Each row comes from the steps of one path. Every step used is in the known rows, and no mark comes twice. Write the path behind each row, first mark first.
Known rows
vukido/vuvok/ronir: [ 0.858  1.396 -0.458 -0.442  1.079  0.597  0.168 -0.747  0.270 -1.301
 -1.091  1.071 -1.611 -2.556 -0.287 -2.265 -2.576 -0.033 -0.497 -1.137
 -1.326  0.574]
lanet/ronir/motun: [ 1.406 -0.326  0.030 -1.264 -1.878  2.257  0.359 -0.537  0.691 -0.487
 -0.569  0.517  0.335  0.034  0.696  2.447  0.803  0.032  1.026 -0.449
  0.394 -1.580]
lanet/ronir/vuvok/vukido: [-1.128 -0.566  0.618 -0.647  0.510  0.101  0.242 -1.271 -1.149  0.146
  0.005 -1.170 -1.793 -1.183 -0.989  3.262  0.690  0.825 -1.639  0.757
 -1.039 -0.647]
lanet/ronir/kubetes: [ 1.190  1.582 -0.617  0.409 -1.913  1.388  0.246 -2.180  2.357  1.013
  1.112  0.793  1.372  0.651 -1.624  2.194 -1.139 -1.004  0.306 -1.134
  1.385 -1.109]
ronir/vuvok/vukido: [-2.096 -0.260  1.961 -0.019  2.202 -0.322  0.628 -0.384 -2.556  0.801
  0.074 -2.117 -0.726 -0.560 -0.620  2.745  0.318  1.506 -2.212  0.975
 -1.903 -0.496]
vukido/vuvok/tonof/lanet: [ 2.514 -0.897 -0.614  0.832  0.091  0.907  0.818 -1.375 -0.408  0.359
 -0.535  0.825 -1.864 -1.240  0.924 -0.657 -3.721 -0.735 -2.213  0.150
 -0.590 -0.696]
motun/tonof: [-0.020 -0.273  0.261 -1.861 -0.312  0.470 -0.518 -1.035 -0.536  0.345
  0.230 -0.689  0.807  0.017  1.067  0.573 -0.143 -0.533 -1.125 -1.854
 -0.655  0.635]
vukido/vuvok/tonof/kubetes/ronir/lanet: [ 2.509  1.335 -1.720  0.752 -2.082  2.609  1.516 -1.402  0.304 -0.818
 -0.840  1.360  0.251 -0.732  0.050  0.671 -6.256  0.028 -3.521 -1.188
  1.282 -3.022]
vuvok/vukido: [-0.243 -0.625  0.762  0.983  1.624 -0.716 -0.335 -0.584 -0.059  1.308
  0.538 -0.517  0.085  0.385 -0.759  0.606 -0.355  1.583 -0.680  1.270
 -1.011  0.891]
vukido/vuvok/tonof/kubetes/ronir: [ 2.660  2.706 -1.663 -0.254 -2.103  2.010  1.121 -0.754  0.886 -2.156
 -0.499  2.282 -0.540 -0.882  0.021 -0.531 -4.870 -2.401 -0.999 -0.760
 -0.123 -1.799]
lanet/ronir: [ 0.892 -0.369 -1.239 -0.623 -1.474  0.611 -0.176 -0.994  1.569 -0.520
 -0.203  0.944 -1.015 -0.513 -0.376  0.938  0.249 -0.817  0.329 -0.107
  0.763  0.016]
kubetes/ronir/motun/tonof/vuvok/vukido: [-1.694  0.274  2.958 -2.657 -0.544  0.489  1.237 -0.296 -1.985  0.572
 -0.317 -2.703  3.009 -1.488  2.444  2.728 -0.813  1.996 -2.911 -1.055
 -2.459 -1.797]
kubetes/ronir: [ 0.281  1.273 -0.517 -0.578 -2.418 -0.823  0.197  0.289  0.994 -1.455
 -0.615  0.880  0.840 -1.695 -0.123 -0.337 -0.797 -0.218 -1.369  0.291
  0.275 -1.552]
lanet/ronir/vuvok: [-0.870  0.291 -0.144 -1.482 -1.056  0.604  0.736 -0.459 -1.118 -1.227
 -0.375 -0.549 -1.777 -1.498 -0.199  2.848  1.331 -0.807 -0.927 -0.432
  0.060 -1.819]
motun/ronir/vuvok: [-1.085 -0.379  1.123 -2.300 -0.614  1.457  1.385 -1.235  0.537  0.837
 -1.406 -2.718 -0.707 -1.230 -0.043  1.509  0.913 -0.244 -1.514 -2.107
 -1.833 -1.577]
motun/tonof/kubetes: [ 0.021 -0.259  0.214 -0.623 -0.775  2.481 -0.493 -1.023 -0.600  1.657
  1.229 -0.965  2.580  2.635  0.532  1.714 -1.635 -0.691  0.247 -2.605
  0.103 -0.222]
kubetes/ronir/motun/tonof/lanet: [ 0.441 -1.137  1.562 -2.048 -3.479  1.761  0.502 -1.167 -1.524  1.055
 -0.862 -0.760  4.332 -0.562  2.686  2.494 -1.847  1.802 -2.934 -1.536
 -0.129 -3.634]
vukido/vuvok/ronir/motun/tonof/kubetes: [ 1.303  1.317  1.149 -1.697  0.434  4.736  0.156 -1.468 -1.077  0.193
 -0.409 -0.097  2.333  0.784  1.246  1.362 -3.798  0.250  0.617 -4.115
 -1.625 -1.354]
tonof/vuvok: [-1.933 -0.229  1.096 -0.564  1.005 -0.094  1.497  1.400 -1.537  0.528
  0.288 -2.227 -0.225 -0.935  0.673  0.130  0.176  0.059 -0.119 -0.376
 -0.506 -0.497]
vuvok/tonof/lanet: [ 1.814 -0.427  0.729  0.832 -0.172  1.146  0.515 -1.738 -0.211  0.739
 -0.870  0.739  0.793  0.456  0.926  0.232 -2.896  0.964 -1.395 -0.165
  0.709 -0.853]
vukido/vuvok/tonof/lanet/ronir: [ 3.110 -1.124 -1.983  0.035 -1.382  1.428  0.673 -2.237  0.925 -0.479
 -0.714  1.645 -2.572 -2.043  0.527 -0.116 -3.210 -1.453 -1.906  0.191
  0.156 -1.157]
ronir/vuvok: [-1.574  0.542  1.163 -0.782  0.338  0.296  1.117  0.239 -2.410 -0.179
 -0.537 -1.704 -1.080 -0.905 -0.007  2.166  0.884 -0.156 -1.259 -0.242
 -0.754 -1.338]

Which path is each row?
[ 1.157  1.409  0.903 -0.141 -1.331  2.238  0.531 -2.878  3.581  3.042
  0.392 -1.319  2.660  0.904 -0.957  0.622 -1.404 -0.300 -0.189 -2.747
 -0.245 -0.989] : motun/ronir/kubetes
[ 3.114  2.664 -0.529 -0.773 -2.451  3.811  1.803 -0.217  0.338 -2.323
 -0.960  1.869  0.913 -0.353  1.185  1.091 -4.589 -1.447 -0.203 -1.376
 -0.706 -3.489] : vukido/vuvok/tonof/kubetes/ronir/motun
[-2.330 -0.976  1.841  0.473  2.682 -0.582  1.007  0.391 -1.313  1.813
  0.490 -2.548 -0.116 -0.512  0.221  0.696 -0.314  1.588 -1.219  1.244
 -1.427  0.456] : tonof/vuvok/vukido
[-1.703  0.174  2.305 -1.263  1.374  2.065  0.960 -1.614 -1.498  1.349
 -1.212 -2.476  2.188 -1.580  1.700  0.950 -3.270  3.677 -3.373 -3.789
 -0.061 -0.314] : motun/tonof/vuvok/ronir/lanet
[ 0.713  3.757  1.641  1.149  0.467  1.399  0.179 -2.326  1.523  0.532
  0.168  1.128  3.273  0.771 -1.596 -0.057 -3.463  1.343  0.544 -2.475
  0.555 -0.434] : vuvok/ronir/kubetes
[-0.973  3.429  2.624  0.644  1.588  1.095  1.721 -1.136  0.155  1.109
  0.288 -1.190  2.922 -0.338 -0.823  0.270 -3.237  1.468  0.199 -2.533
  0.170 -1.109] : tonof/vuvok/ronir/kubetes
[ 0.888  1.405  0.675 -0.401 -2.700  3.360  0.772  1.015  0.272 -0.429
 -0.082  0.527  4.030  1.186  0.667  2.389 -2.165  0.572  0.702 -1.160
  0.697 -4.086] : tonof/kubetes/ronir/motun
[ 1.221  1.189  1.364 -2.858  0.295  2.673  0.189 -1.561 -1.045 -1.048
 -1.425  0.103  0.693 -1.582  1.832  0.057 -2.512  0.299 -0.715 -3.417
 -2.672 -0.171] : vukido/vuvok/ronir/motun/tonof
[ 0.084 -0.024 -0.548  0.238 -2.336  0.569  0.379 -0.270  0.387 -0.522
 -0.873 -0.085  1.468 -1.508  0.310  1.046 -2.348  2.364 -3.768 -0.122
  1.702 -2.660] : kubetes/ronir/lanet
[ 0.911  1.396  0.604 -1.436 -2.733  1.087  0.668  0.621  0.036 -1.647
 -1.101  0.637  2.146 -1.100  1.015  1.349 -0.388  0.805 -0.549 -0.304
 -0.168 -2.981] : kubetes/ronir/motun
[ 2.933  1.221  0.042  1.480 -2.103  2.331  0.626 -4.106  2.215  1.796
  0.425  1.552  1.784  1.098 -0.917  2.370 -4.201  0.029 -0.947 -1.304
  2.350 -1.825] : vuvok/tonof/lanet/ronir/kubetes
[-1.278 -2.737  1.331  0.774  0.344  0.055  0.395 -1.873 -2.081  2.717
  0.276 -1.830 -0.374 -0.661 -0.520  3.742 -0.256  1.963 -2.860  1.050
  0.005 -2.073] : tonof/lanet/ronir/vuvok/vukido
[ 0.340 -0.028  1.636 -2.452 -0.920  2.131  0.179 -0.525 -1.213  0.438
 -0.386 -0.789  2.078  0.574  2.468  2.555  0.026  0.545 -0.334 -2.137
 -1.164 -0.779] : ronir/motun/tonof
[ 0.217  2.497  1.085 -1.247  0.287  1.006  1.739 -1.057 -1.826 -1.775
 -1.370  0.013 -1.597 -0.900  0.513  2.125 -1.006 -0.387 -1.379 -0.663
 -1.251 -0.597] : ronir/vuvok/tonof
[ 0.841  1.728  2.087 -0.697  0.470  2.147  0.554 -0.682  0.163 -1.239
 -1.702  0.813  2.452 -0.189  0.768  0.400 -1.649  2.448  1.311 -1.947
 -0.460 -1.039] : vuvok/ronir/motun
[ 0.192  1.239 -0.227 -1.488 -2.824  1.581 -0.418 -0.933  0.270  0.035
  0.451  0.066  3.274  0.761  0.496  1.463 -2.452 -0.835 -1.273 -2.403
  0.651 -1.974] : motun/tonof/kubetes/ronir
[-1.684  1.295  1.651 -1.379 -0.726  1.287  0.413 -1.261 -2.398  0.977
  0.490 -2.077  2.659  0.279 -0.222  3.920 -2.082  0.900 -3.128 -1.307
 -1.203 -2.547] : motun/tonof/kubetes/ronir/vuvok/vukido
[ 0.364 -0.166 -0.431  1.362 -2.458  2.370  0.535 -0.363  0.583  0.733
 -0.182 -0.106  3.315  0.874 -0.459  1.992 -3.684  1.921 -2.537 -0.743
  2.739 -3.593] : tonof/kubetes/ronir/lanet
[ 0.596 -0.088  1.536 -1.454 -1.030  4.217  0.078 -0.471 -1.396  1.565
  0.619 -1.159  3.731  3.170  1.722  3.283 -1.305  0.305  0.995 -3.057
 -0.016 -1.736] : ronir/motun/tonof/kubetes
[ 0.738  1.566  1.352 -2.640 -0.630  2.354  1.781 -2.450  1.313 -0.487
 -2.188 -1.138 -1.054 -1.115  0.704  1.429 -0.736 -0.528 -1.841 -2.566
 -2.076 -1.040] : motun/ronir/vuvok/tonof
[-1.769  1.184  1.368  0.505 -0.300  0.941  0.904 -0.149 -1.712  0.531
  0.345 -1.211  1.961  0.277 -1.131  3.321 -1.838  1.131 -1.940  0.300
 -0.373 -3.342] : tonof/kubetes/ronir/vuvok/vukido
